Every row comes from one small tree of marks. Brackets hold a mark, then the marks that hang from it, in the order of their numbers. Every link used is in the known rows. Which tree was each row made from?
Known rows:
(k_87 k_466): [  3  -9  15 -22 -40 -26  27  -5   3 -18 -23  -4   9 -24 -20   6 -22   2
  16 -12  -5  44  17   0   2  45   6  -6  -7  19 -13   8   3  10  -3  24
  21  18]
(k_565 k_853): [  2 -20  16 -23 -32 -18  22   4  13 -28 -18 -13  -6 -37 -38  12   0 -27
   2  -2   9  40  13  -8   3  42   2   4  15 -16  -7   9  16  40  -4  24
  19 -15]
(k_702 k_155 (k_393 k_349 k_407) k_646 (k_971 k_376)): [-41  16  17  -2  -2  -7  20 -48  45   9 -11 -33  26 -60 -26   4 -11 -43
  22  -1  23  22 -13 -13  23  62  18 -31 -44  25 -32  -3   3  50 -18  30
  78 -30]
(k_155 (k_702 k_393 k_646)): [  7  -7   6 -13 -25  -1  12   2  12  -6  -8 -19   2 -31 -12   2  25 -49
  11  10  15  44  10 -12   4  59  17 -13 -14   7 -12  -5 -14  40  -9  28
  33   8]
(k_349 (k_853 k_466)): [  5  -9  30 -16 -31 -30  28   2   3 -13  -9  -5  13 -17 -39   3  -6   2
  18 -14   5  37  15  -4   3  23   1  -5  -9   8  -5  -1  38  33   8  32
  19  -7]
(k_646 (k_702 k_155 (k_393 (k_349 k_853)) (k_971 k_376))): [-18   4  20  -8   0 -11  14   5  19   4 -19 -22  21 -32 -12  -5 -16 -24
  42  14  22  49   3 -12  25  50  18 -20 -18  31   0   9  20  35 -17  26
  60 -13]
(k_702 k_155 k_971): [-19   1  25 -11 -22 -26   2  -8  17 -13 -33 -35  14 -41 -27  11 -19   4
  29  -6   7  49  16 -18  19  44   0  -9 -11  43 -17   7  26  52 -15  32
  31 -37]
(k_376 (k_971 k_702)): [ -3  15   7 -31 -38 -19   3  38  14 -25 -18 -17  -2 -13  -8   9   2 -16
  -6 -18   9  34  25  -7  -7  53   5 -12   1  11 -25  13   0  18  -2  42
  18   3]
(k_971 k_376): [  6  -7  -4 -24 -18 -22  19   9   2 -17 -22   1   6 -29 -17   5  -6 -20
  15   6   6  14  -1   2   5  43  15 -19 -11  23 -26  10  12  27 -18  43
  39   4]
(k_39 (k_646 (k_702 (k_155 k_393) (k_971 k_376)))): [-19   0   3 -17 -15 -25   9  16  16 -12 -11  -1   9 -31 -23  15   0 -28
  24  17  17  50  17   2  20  50  12 -30 -24  18  -5   4  30  35 -10  14
  32  12]
(k_155 (k_393 (k_349 (k_853 k_565)) k_407) (k_702 k_971)): [-20  10   0 -17 -13  10  27  33  33  11   6 -30 -35 -12  -7  -9  11 -22
  10  31  54  24 -32 -18   7  47   4 -24 -25  14   9   4   5  31  13  35
  11 -14]
(k_39 (k_646 (k_702 k_155 (k_393 (k_349 (k_853 k_466)) k_407)))): [-21   7  16  -9 -14 -22  24   4  17  -9   4   6  15 -23 -28  11   0 -28
  19   8  20  40  15   5  16  45  11 -22 -23  -1  -1  -5  32  36  -2   6
  31  15]
(k_393 k_155 k_407 k_702): [ -5  21   8 -27 -17  -6  17  29  24   5 -11 -28 -10  -2 -28  29 -18 -18
   0  15  -4  27 -32   6   9  60   1  -7 -20   3 -12  13  31  12  32  22
  36  -3]
(k_646 (k_702 k_155 (k_393 k_349 k_407) k_971)): [-19   9  10  -4  -2  -8  16  11  25   2 -15 -29   9 -33 -12  -1 -13 -24
  28  13  23  49   5 -11  22  63   8 -13 -15  26   1   6  17  33  -7  18
  48  -6]
(k_155 (k_393 (k_349 (k_853 k_466)) k_407 k_702)): [-18  17   3 -22 -13  -9  35  31  27   5   6 -17 -20  -5 -10   1  -1 -17
   5  23  37  11 -34  -5   6  40  10 -19 -31  -1  14   0  18  18  28  27
  22   6]
(k_702 k_155 k_646 k_971): [-14   2  23 -11 -26 -27   7 -28  29  -9 -28 -34  17 -52 -35  18  -5 -23
  19  -5  -4  51  21 -16  18  52   9 -16 -21  34 -28  -2  23  58 -10  24
  44 -28]
(k_39 (k_646 (k_702 (k_155 (k_393 k_349 k_407)) k_971))): [-26   7   1 -14 -14 -24  16  17  22 -11  -5  -6   0 -27 -22  14  -1 -28
  16  19  22  44  12   1  20  54   9 -26 -24  11  -3   1  31  35   3   8
  21  11]
(k_349 (k_853 k_466 k_565)): [ 12  -5  30 -14 -32 -16  34   1  17  -7  -1  -2  10 -20 -39   2  -3   3
  19 -15  15  15  10  -2  -6  21   0  -6  -1   4   0   4  33  39   0  26
  18  -3]
(k_407 (k_393 (k_155 (k_702 k_646)))): [-13  -7  37 -13 -24  -7  12  -6  10 -14 -20 -14  27 -26 -11   8   0 -35
  24 -10  -2  47  -8 -14   9  50   2 -14 -22  10  -4  -6 -10  31   3  21
  41  -2]
(k_971 (k_702 k_155 (k_393 k_407) k_646)): [  6  20  24 -15 -22   0   6  -5  23  -6  -5 -18  11 -35 -14   9  13 -43
  14   5  16  36  11 -10   1  56   9 -13 -19  26 -29  -9  -5  42 -18  22
  45   2]
(k_376 (k_971 (k_702 k_155 k_646))): [ -4  22  16 -30 -39 -19   4  21  20 -21 -18 -16   3 -18 -12  14   5 -24
  -5 -16   1  38  25  -8  -4  50   9 -17  -4  15 -31   6   0  30  -7  37
  32  -2]
(k_702 k_393 k_646 k_971): [-20 -13  13  -4 -21 -16   4 -36  30  -5 -19 -42  30 -68 -26   6   4 -49
  17 -18  15  52  23 -15  14  71  13 -11 -30  14 -13  -3  -5  41  -5  25
  48  -5]
(k_565 (k_853 k_349)): [ -4 -20  13 -28 -27 -24  16 -10  25 -38 -20  -8  -2 -30 -30   4  -6 -29
   5   3  10  29  15  -6   2  41  10  -7  19 -28   3   4  13  47  -5  25
  14 -18]
(k_407 k_393): [-15 -11  20 -11 -22 -15  17  -4   8 -26 -22 -16  26 -38  -4   1   4 -23
  20 -19   7  34   6 -18   7  51   7  -1 -14  13  -4  -3  -7  31  -3  22
  31   3]
(k_646 (k_702 (k_393 k_155 (k_349 k_853) k_407) (k_971 k_376))): [-18   3  12 -11   1  -6  18  13  22   9 -13 -23  13 -26 -18   0 -20 -33
  27  13  20  48 -11  -3  21  61  10 -21 -23  17  -1  12  23  16   4  26
  56  -2]
(k_393 (k_155 (k_702 k_646)) (k_349 k_853) k_407): [-11  19  29 -24 -16 -10  37   6  22   8   5 -12 -17   3 -29  11 -12 -34
   0  20   8  20 -38  -1  12  43   3 -18 -23  -5 -18  -3  30  26  35  26
  22 -19]
(k_646 (k_702 k_155 k_393)): [  7   1  21  -8 -12 -11  11  12   5  -8 -17 -12  16 -29  -6   1  -3 -29
  32  11  10  57  15  -7  17  50  11  -7  -4  25   6   0   8  36 -18  16
  50  13]

Which tree is each row?
[-21   9 -16 -19 -10   6  26  23  36  11   2 -23 -30 -21 -10  -3  16 -46
   3  37  41  25 -30 -12   9  60  13 -42 -40  15 -10   0  -7  28   6  39
  33  -3]
(k_155 (k_393 k_349 k_407) (k_702 k_646 (k_971 k_376)))
[-22  18  -2 -22 -12  -2  32  19  45  11   6 -32 -21 -20 -11   5   6 -33
   2  25  39   9 -35 -11   8  51  17 -18 -33   0   9   4  17  26  29  22
  27   0]
(k_155 (k_393 (k_349 (k_853 k_565)) k_407 (k_702 k_646 k_971)))
[-25  17  -5 -24  -8  -7  30  19  38  10   2 -29 -18 -19 -11   5   3 -35
   3  29  34  14 -38  -9  13  51  21 -24 -41   5   2   4  19  21  27  30
  36  -3]
(k_155 (k_393 (k_349 k_853) k_407 (k_702 k_646 (k_971 k_376))))
[ -5  17  23 -16 -22 -19  27 -15  24  -6  -4  -7  -5 -32 -16  11   4 -40
   7  14  10  25 -12  -6  12  39  11 -22 -25  18 -13 -17   6  50  -1  19
  41   1]
(k_702 (k_155 (k_393 k_349 k_407)) k_646)
[ -5  11  -7 -20 -18   3  32  27  26   3   9 -12 -36 -12  -3  -2  25 -50
  -5  37  36  23 -26  -9   3  54  11 -30 -28   3  -1 -10 -12  30  14  29
  18  13]
(k_155 (k_393 k_349 k_407) (k_702 k_646))
[-20  10   5  -6   3  -5  18  10  26   5 -16 -23  12 -33 -12  -2 -15 -26
  30  17  23  42  -2  -8  22  62  13 -22 -20  30  -6   9  15  30 -15  24
  61  -7]
(k_646 (k_702 k_155 (k_393 k_349 k_407) (k_971 k_376)))
[-14   8   4 -24 -16 -15  20  31  18  -4  -6 -15 -12 -12   4   0  -2 -24
  12  25  34  12 -23  -8   7  43  17 -19 -24   5  19   2   2  23  16  28
  17  11]
(k_155 (k_393 k_349 k_702))
[ -4  11  38 -19 -24 -24  23 -19  18  -7  -7  -5   5 -31 -16   8   3 -38
  17  11   8  32  -8 -11  16  28  16 -20 -24  19  -6 -18  11  55  -2  20
  40  -6]
(k_702 (k_155 (k_393 (k_349 k_853))) k_646)
[-18  18  38  -7 -13 -12  31 -45  29   1   3 -19  19 -44 -19   4   3 -48
  14  -2  16  23 -10 -11  18  44  19  -9 -28   8 -18 -18   7  54  -3  16
  57 -14]
(k_702 k_155 (k_393 (k_349 k_853) k_407) k_646)
[-29  32  18 -24  -9  -2  34   3  59  25   2 -40  -7  -8 -37  23 -21 -29
   2  17  12   1 -46  -3  13  58  14 -18 -34 -11 -12  14  47  23  48  16
  38 -27]
(k_393 k_155 (k_349 (k_853 k_565)) k_407 (k_702 k_646 k_971))
[ -9 -10   4  -9 -22  -1   5  -2  22  -1 -14 -37   6 -41 -19   2  18 -43
  15   6  21  54  15 -19   9  67  13 -16 -21  15 -13   1  -9  40  -8  32
  35  -8]
(k_155 (k_702 k_393 k_646 k_971))
[ -1  19  19 -24 -10   2  16  -5  25   7   0  -3  15 -25 -17   6   0 -55
  17  14  19  13 -20   2   2  52  18 -34 -34  16 -37   0   1  22 -11  36
  62   1]
(k_971 k_376 (k_702 (k_393 k_155 (k_349 k_853) k_407) k_646))
[-25  36   6 -23  -5 -11  39  20  35   7   0 -31 -17   0 -16  10  -9  -8
   3  26  20  -3 -35 -11  17  45  23  -2 -21   3 -12   9  44  31  31  22
  28 -28]
(k_393 (k_349 k_853) k_407 (k_702 k_155))
[-10  20  33 -18 -18   0  43  14  28  14  12  -2 -15  10 -36   6 -20 -10
   8  11  21   3 -39   5   0  33  -9 -25 -17  -7  -8   3  30  26  25  26
  18 -19]
(k_393 (k_155 k_702) (k_349 (k_853 k_466 k_565)) k_407)
[-33  22  -1 -21  -6 -19  21  -1  44   7 -19 -32   7 -23 -19  12 -13 -24
  18  23  13   1 -14 -13  18  57  34 -28 -34  12 -20  13  26  39   6  28
  48 -29]
(k_393 k_349 (k_702 k_155 k_646 (k_971 k_376)))
[-27   7   8 -16 -14 -25  18  14  22  -9  -2  -7   1 -25 -24  14   0 -27
  18  18  23  47  10  -1  22  49  11 -22 -24  10  -1   0  39  36   6   9
  21   6]
(k_39 (k_646 (k_702 (k_155 (k_393 (k_349 k_853) k_407)) k_971)))
[  0  22  28 -20 -12   3  14 -15  28   5  -2   0  23 -32 -11  -1   6 -45
  32  13  25   3  -9  -7   2  40  26 -34 -27  27 -33  -1  -4  43 -35  33
  67  -9]
(k_971 k_376 (k_702 k_155 (k_393 (k_349 (k_853 k_565))) k_646))
[ -7  27  13 -30 -36 -13   8  27  24 -16 -11 -17  -6 -17  -9  14   8 -27
  -8 -11   8  38  13  -7  -4  51   5 -21 -10  15 -27   4  -4  27  -3  37
  35   2]
(k_376 (k_971 (k_702 (k_155 (k_393 k_407)) k_646)))
[ -5 -20  17 -21 -30 -24  23 -12  28 -33 -15   2   6 -23 -45   3 -12 -15
   9  -6  11  29  22   0  -5  34   0 -21  12 -33   5   2  14  44  -9  26
  19 -14]
(k_565 (k_853 k_349 k_466))
[-43   4  38   0 -10 -16   5 -31  25  -4 -22 -38  31 -51 -14  -5 -25 -10
  39 -11  32  35   5 -22  23  47   6 -13 -25  32  -3   0   3  53 -19  29
  44 -39]
(k_702 k_155 (k_393 k_349) k_971)
[-17  24  21 -25 -13 -23  31  -1  31   3  -7 -24   2  -9 -17  11  -3 -26
  14  22   8   5 -16 -15  18  39  36  -9 -23  -2  -8   2  36  42  23  18
  34 -23]
(k_393 (k_349 k_853) (k_702 k_155 k_646))
[-28  -5  30 -12 -17 -19  29  -9  12 -21 -15 -14  25 -29  -2  -7  -2 -23
  23 -14  16  19  -7 -21  12  41  14  -2 -19   5   1  -5   4  32   9  22
  25 -10]
(k_407 (k_393 (k_349 k_853)))
[-20   2  17 -14 -15 -22   4  -9  17  -8 -33 -27  17 -42 -27   8 -21   1
  34   0   7  38   5 -13  20  42   6 -22 -18  49 -27  11  24  47 -27  41
  49 -39]
(k_702 k_155 (k_971 k_376))
[  7  -4   9 -14 -26 -18  25 -14  43 -22  -4  16  15 -14 -27  -7 -16   2
  21 -11  22 -16  21  10 -21  32   1 -38   6 -14  13  -1   5  50 -18  26
  11  12]
(k_853 k_349 k_466 k_565)
[-15  23  24 -28 -32 -12  11  13  26 -11  -6 -19   6 -17 -12   9  -1 -36
  -7 -20  11  34   7  -6  -2  54   8 -17 -14  -1 -25   5  -2  19   9  36
  36  -1]
(k_376 (k_971 (k_702 (k_393 k_155 (k_349 k_853) k_407) k_646)))
[-15  12   5 -20 -14 -22  45   9  19  -9   2 -15 -17 -14 -19   0  -7 -18
  -6   8  22   1 -18  -5   9  44  10   1 -11   0 -16   1  35  26  28  28
   7 -11]
(k_393 (k_349 k_853) k_407)
[-10   8   7 -12  -8 -13  16  29  21   0 -18 -23  -5 -23 -11   3 -10 -18
  25  24  20  55   2 -10  20  53   5 -19 -13  32   5   6  23  31  -3  20
  37  -1]
(k_646 (k_702 (k_155 (k_393 k_349 k_407)) k_971))
[  1  12  27 -24 -14  -4   9  -8  19   4  -5   0  24 -26 -15   4  -2 -53
  26  11  16  15 -12  -1   3  45  21 -36 -33  17 -32   0  -2  25 -17  38
  61   0]
(k_971 k_376 (k_702 (k_393 k_155 (k_349 k_853)) k_646))
[-12   4  52 -26 -23 -32  24  -5   4  -6 -12  -2  10  -6 -24   8 -34 -16
  21   0   5  20 -21  -1  15  24   3 -11 -15   3  -2   0  34  28  25  28
  14 -21]
(k_393 k_155 (k_349 k_853))
[-21   8   0 -19 -15   3  28  20  35  11   5 -31 -32 -18 -13  -3  18 -42
   3  33  42  37 -26 -18  12  53  11 -28 -36  10  -1  -4   5  32  21  32
  20 -10]
(k_155 (k_393 (k_349 k_853) k_407) (k_702 k_646 k_971))
[  3   8  17 -17 -23  -8   8  -1  21  -9  -5 -13  14 -33  -8   1  12 -51
  13   4  24  22  15  -9  -3  58  16 -15 -18  11 -19  -6 -10  33  -8  24
  28  12]
(k_971 (k_702 (k_393 k_349) k_646))
[-37  -9  16  -3 -12 -17   8 -19  24  -7 -19 -38  24 -52 -13  -8 -17 -22
  25 -14  37  30   9 -17  16  61   8 -10 -24  16   1   5  -1  34  -4  32
  27 -19]
(k_702 (k_393 k_349) k_971)
[-15  14  -1 -21 -14 -15   8   3  36   4 -26 -38  11 -32 -26  21  -3 -22
  19  16  -1  29  -2 -12  17  59  27 -20 -28  22 -24  14  26  39  -1  29
  58 -21]
(k_393 (k_702 k_155 k_646 (k_971 k_376)))
[-29   1  29 -14 -19  -8   7  -8  29  -5 -26 -35  35 -32 -17  17  -8 -32
  24 -12  -4  44 -11 -17  15  62  10 -14 -34   7  -3   3   3  26  16  17
  53 -10]
(k_407 (k_393 k_155 (k_702 k_646 k_971)))
[-15  18  23 -29 -17 -22  20   6  29   5 -12 -15   7  -3 -22  22 -22 -36
  10  18  -2   7 -26   1  12  52  20 -22 -29 -12  -5   5  23  23  33  18
  33  -5]
(k_393 k_155 k_349 (k_702 k_646))
[-27   7  -3 -16 -10 -23  17  17  23  -8  -5  -1   2 -27 -22  14  -2 -29
  18  21  23  39   7   3  20  53  13 -32 -27  13  -7   2  31  33  -3  13
  29  11]
(k_39 (k_646 (k_702 (k_155 (k_393 k_349 k_407)) (k_971 k_376))))
